Known rows, with every way that one mark hangs from another:
K_786{K_40{K_206 K_599}}: 0.617,0.835,0.404,0.545,-0.472,0.771,0.668,1.049,1.600,1.528,-1.507,1.030,-1.747,-1.444,0.202,0.122,0.636,1.454,0.322
K_151{K_206{K_40{K_955{K_460}}}}: 0.723,-0.018,0.042,1.422,0.000,0.930,0.380,0.895,0.064,0.238,1.214,0.683,-1.226,-1.750,0.272,-0.342,-0.808,1.426,0.662
K_955{K_40 K_151 K_460{K_206}}: -0.381,0.742,0.720,-0.131,-0.390,0.420,-0.367,0.652,-1.771,-0.407,-4.270,0.447,-3.107,3.487,-0.938,-0.120,-0.150,0.757,2.980
K_460{K_206{K_40{K_955} K_151}}: 1.181,-0.107,1.573,1.025,-0.128,-0.022,-0.275,-0.745,0.437,0.795,-1.827,-0.195,-2.065,-1.977,-0.422,-0.105,-0.091,2.270,1.477
K_40{K_599 K_955}: 1.243,0.414,0.415,1.330,-0.085,0.451,0.723,-0.348,0.764,0.537,-2.017,-0.204,-1.217,-4.726,0.862,-0.055,-1.187,0.643,-0.787
K_748{K_151{K_206}}: 0.441,0.359,-0.090,1.074,0.150,0.232,-0.152,-0.141,-0.354,0.000,-0.357,-0.185,-0.437,-0.204,0.538,-0.413,-0.192,-0.599,-1.060
K_151{K_206 K_748}: 1.110,-0.030,-0.536,0.725,-0.437,0.515,1.293,-0.305,-0.646,0.433,-0.170,0.857,-0.491,-1.288,0.199,-0.553,-0.952,-0.182,-1.939
K_748{K_151{K_206{K_40{K_955}}}}: 1.099,0.558,0.415,1.778,0.332,0.404,-0.118,-0.034,0.457,0.158,0.154,0.112,-0.467,-2.304,0.420,-0.384,-0.317,0.378,-0.573
K_40{K_206 K_955}: 0.413,0.756,0.134,1.140,0.124,0.678,0.165,-0.292,0.231,1.129,-1.743,0.112,-1.453,-4.094,-0.030,-0.214,-0.973,1.625,0.195
K_955{K_40 K_151{K_206} K_460}: -0.558,0.602,0.307,0.561,-0.438,0.734,0.088,0.945,-2.242,-0.334,-2.323,0.723,-1.842,2.952,0.214,-0.285,-0.981,0.059,2.270
K_460{K_206{K_40}}: 0.625,-0.049,0.596,0.266,0.043,-0.155,0.141,0.947,0.883,0.400,-0.557,0.258,-1.690,0.565,-0.904,0.095,0.921,1.848,0.805
K_786{K_40{K_206 K_599 K_955{K_151}}}: 1.189,1.340,1.098,1.328,-0.548,0.808,0.382,0.010,0.882,1.834,-3.024,0.595,-2.075,-4.342,0.117,0.153,-0.007,1.002,0.384
K_748{K_151{K_206{K_40{K_599 K_955{K_460}}}}}: 1.253,0.749,0.358,2.197,0.067,0.976,0.079,0.426,0.538,-0.192,-1.555,0.387,-1.919,-2.352,0.929,-0.430,-0.759,0.802,-0.055
K_40{K_206 K_599}: 0.347,0.718,0.248,1.187,-0.320,0.606,0.799,0.768,0.765,0.974,-3.704,0.350,-2.305,-1.891,0.855,0.024,-0.584,1.520,-0.017
K_206{K_40 K_151}: 0.207,-0.227,1.438,0.550,-0.254,-0.199,-0.401,-0.556,0.243,0.027,-0.728,0.208,-0.083,0.674,0.379,0.071,0.209,1.057,1.944
K_40{K_955{K_151{K_206 K_748} K_460}}: 1.184,0.591,0.046,1.358,-0.556,1.097,0.389,-1.278,-1.835,0.093,-2.161,0.625,-1.577,-3.010,-0.102,-0.555,-1.791,-0.419,-0.475
K_151{K_206{K_40{K_599 K_955{K_460}}} K_748}: 2.048,0.312,-0.032,1.922,-0.492,1.296,1.578,0.257,0.389,0.319,-1.450,1.437,-2.016,-3.654,0.643,-0.571,-1.554,1.348,-0.904
K_748{K_151}: 0.195,0.617,0.140,0.419,0.255,-0.083,-0.669,-0.588,0.039,-0.490,-1.301,-0.228,-0.010,0.045,0.058,-0.192,0.300,-0.753,-0.380
K_460{K_206}: 0.493,-0.073,0.145,0.037,-0.054,-0.033,0.121,0.255,0.077,0.504,-1.181,-0.217,-1.822,0.083,-0.764,-0.070,0.355,1.015,0.041

Rows:
0.758,0.493,0.803,0.498,-0.827,0.820,0.767,-0.055,-0.766,-0.130,-6.191,1.028,-4.036,1.602,0.156,-0.522,-1.141,1.912,2.226
K_955{K_40{K_599} K_460{K_206{K_151{K_748}}}}
0.445,0.499,0.613,0.717,-0.617,0.531,0.285,-1.392,-0.629,0.849,-3.808,0.708,-1.435,-1.236,0.248,-0.427,-0.830,1.092,0.486
K_40{K_206{K_151{K_748}}}
1.701,0.026,1.799,1.570,-0.351,0.086,0.377,-0.492,1.001,0.918,-3.442,-0.144,-2.879,-3.012,0.283,-0.022,-0.485,2.506,1.172
K_460{K_206{K_40{K_599 K_955} K_151}}
0.699,0.239,-0.033,0.585,0.001,0.754,-0.263,-0.188,-0.259,0.121,-1.537,0.017,-2.538,-2.320,-0.756,-0.351,-0.672,1.385,0.759
K_40{K_955{K_460{K_206}}}
1.052,0.781,0.758,0.935,-0.292,0.709,-0.073,-0.747,-0.386,-0.437,-1.994,0.980,-0.892,-2.180,-0.658,-0.154,-0.652,0.477,0.834
K_206{K_40{K_955{K_151{K_748} K_460}}}
1.007,0.684,1.267,2.083,-0.455,0.786,0.471,-1.063,0.339,1.421,-4.961,-0.120,-2.691,-5.144,1.318,-0.222,-1.705,2.003,0.714
K_40{K_206{K_151} K_599 K_955}
1.063,0.480,0.530,1.784,0.043,0.330,0.386,0.689,0.799,0.004,-1.212,0.288,-1.015,-0.810,1.087,-0.209,-0.072,0.331,-0.674
K_748{K_151{K_206{K_40{K_599}}}}
0.855,1.114,0.734,0.471,-0.882,0.829,0.891,0.194,-1.357,-0.255,-7.068,1.171,-4.026,1.577,-0.456,-0.305,-0.947,0.773,1.524
K_955{K_40{K_599} K_151{K_748} K_460{K_206}}
1.227,0.789,0.964,0.753,-0.962,0.828,0.762,-0.523,0.956,1.602,-3.471,1.324,-1.959,-1.972,0.371,-0.192,0.098,1.332,0.438
K_786{K_40{K_206{K_151{K_748}} K_599}}
1.898,0.923,0.633,1.469,-0.740,1.017,0.674,-1.175,-0.782,0.245,-6.032,0.372,-3.700,-4.013,-0.305,-0.339,-1.474,0.529,-0.279
K_40{K_599 K_955{K_151{K_748} K_460{K_206}}}
1.440,0.500,0.548,0.668,-0.284,0.609,0.562,0.108,1.649,1.155,-0.104,0.521,-0.869,-3.950,0.230,0.058,0.168,0.642,-0.346
K_786{K_40{K_599 K_955}}
1.362,0.937,0.720,1.967,-0.819,1.594,0.635,-1.512,-0.357,0.775,-6.314,0.843,-3.534,-4.648,0.879,-0.603,-2.310,2.021,0.805
K_40{K_206{K_151{K_748}} K_599 K_955{K_460}}
0.333,0.595,0.493,0.768,-0.185,0.671,-0.640,-0.955,-1.331,-0.280,-2.059,-0.109,-1.189,-2.041,-0.261,-0.102,-1.017,-0.264,1.070
K_40{K_955{K_151 K_460}}
0.907,0.494,0.116,1.247,-0.198,1.044,0.332,-0.044,0.285,-0.083,-2.483,0.155,-2.118,-3.529,0.703,-0.204,-1.376,0.883,0.304
K_40{K_599 K_955{K_460}}
1.327,0.710,0.624,1.337,-0.689,1.201,0.335,0.324,-0.091,0.963,-1.243,0.663,-2.001,-2.834,0.378,-0.082,-0.393,0.197,0.378
K_786{K_40{K_599 K_955{K_151{K_206} K_460}}}
0.243,1.673,0.566,0.923,-0.894,1.307,0.877,0.310,-1.299,-0.007,-7.510,1.645,-3.569,0.754,0.161,-0.327,-1.436,0.962,1.817
K_955{K_40{K_206 K_599} K_151{K_748} K_460}
0.951,0.866,1.005,1.275,-0.707,1.401,-0.021,-0.267,0.802,1.399,-3.089,0.930,-2.906,-3.327,0.522,-0.209,-0.417,2.120,1.932
K_786{K_40{K_206{K_151} K_599 K_955{K_460}}}
1.303,0.186,0.939,1.467,-0.485,0.856,0.109,-0.767,-0.065,0.403,-4.519,-0.218,-3.741,-3.369,0.533,-0.289,-1.393,1.794,1.178
K_40{K_599 K_955{K_460{K_206{K_151}}}}
1.065,0.854,0.656,1.242,-0.817,0.450,1.772,0.143,-1.255,0.451,-4.463,1.009,-1.804,-0.183,0.860,-0.320,-1.535,-0.200,-0.417
K_955{K_40{K_599} K_151{K_206 K_748}}
1.248,-0.049,-0.089,0.939,-0.341,0.499,1.338,0.317,0.185,0.385,0.517,1.319,-0.363,-0.871,0.064,-0.446,-0.451,0.693,-1.172
K_151{K_206{K_40} K_748}
0.606,0.366,0.305,1.302,0.227,0.196,-0.133,0.481,0.320,-0.085,0.207,0.262,-0.285,0.173,0.397,-0.285,0.263,0.115,-0.314
K_748{K_151{K_206{K_40}}}
0.059,1.213,0.454,1.261,-0.249,1.112,-0.513,-0.504,-1.197,0.500,-3.889,0.295,-2.409,-2.642,-0.299,-0.157,-1.219,1.008,1.553
K_40{K_206 K_955{K_151 K_460}}
0.168,0.418,0.914,0.362,-0.365,0.301,-0.654,0.445,-0.821,-0.386,-2.930,0.375,-2.578,2.016,-1.136,0.137,0.500,0.948,2.226
K_955{K_151 K_460{K_206{K_40}}}
0.699,0.963,0.094,1.738,-0.273,1.509,0.471,0.405,0.404,0.697,-4.088,0.501,-3.430,-4.103,0.702,-0.269,-1.554,2.151,0.767
K_40{K_206 K_599 K_955{K_460}}
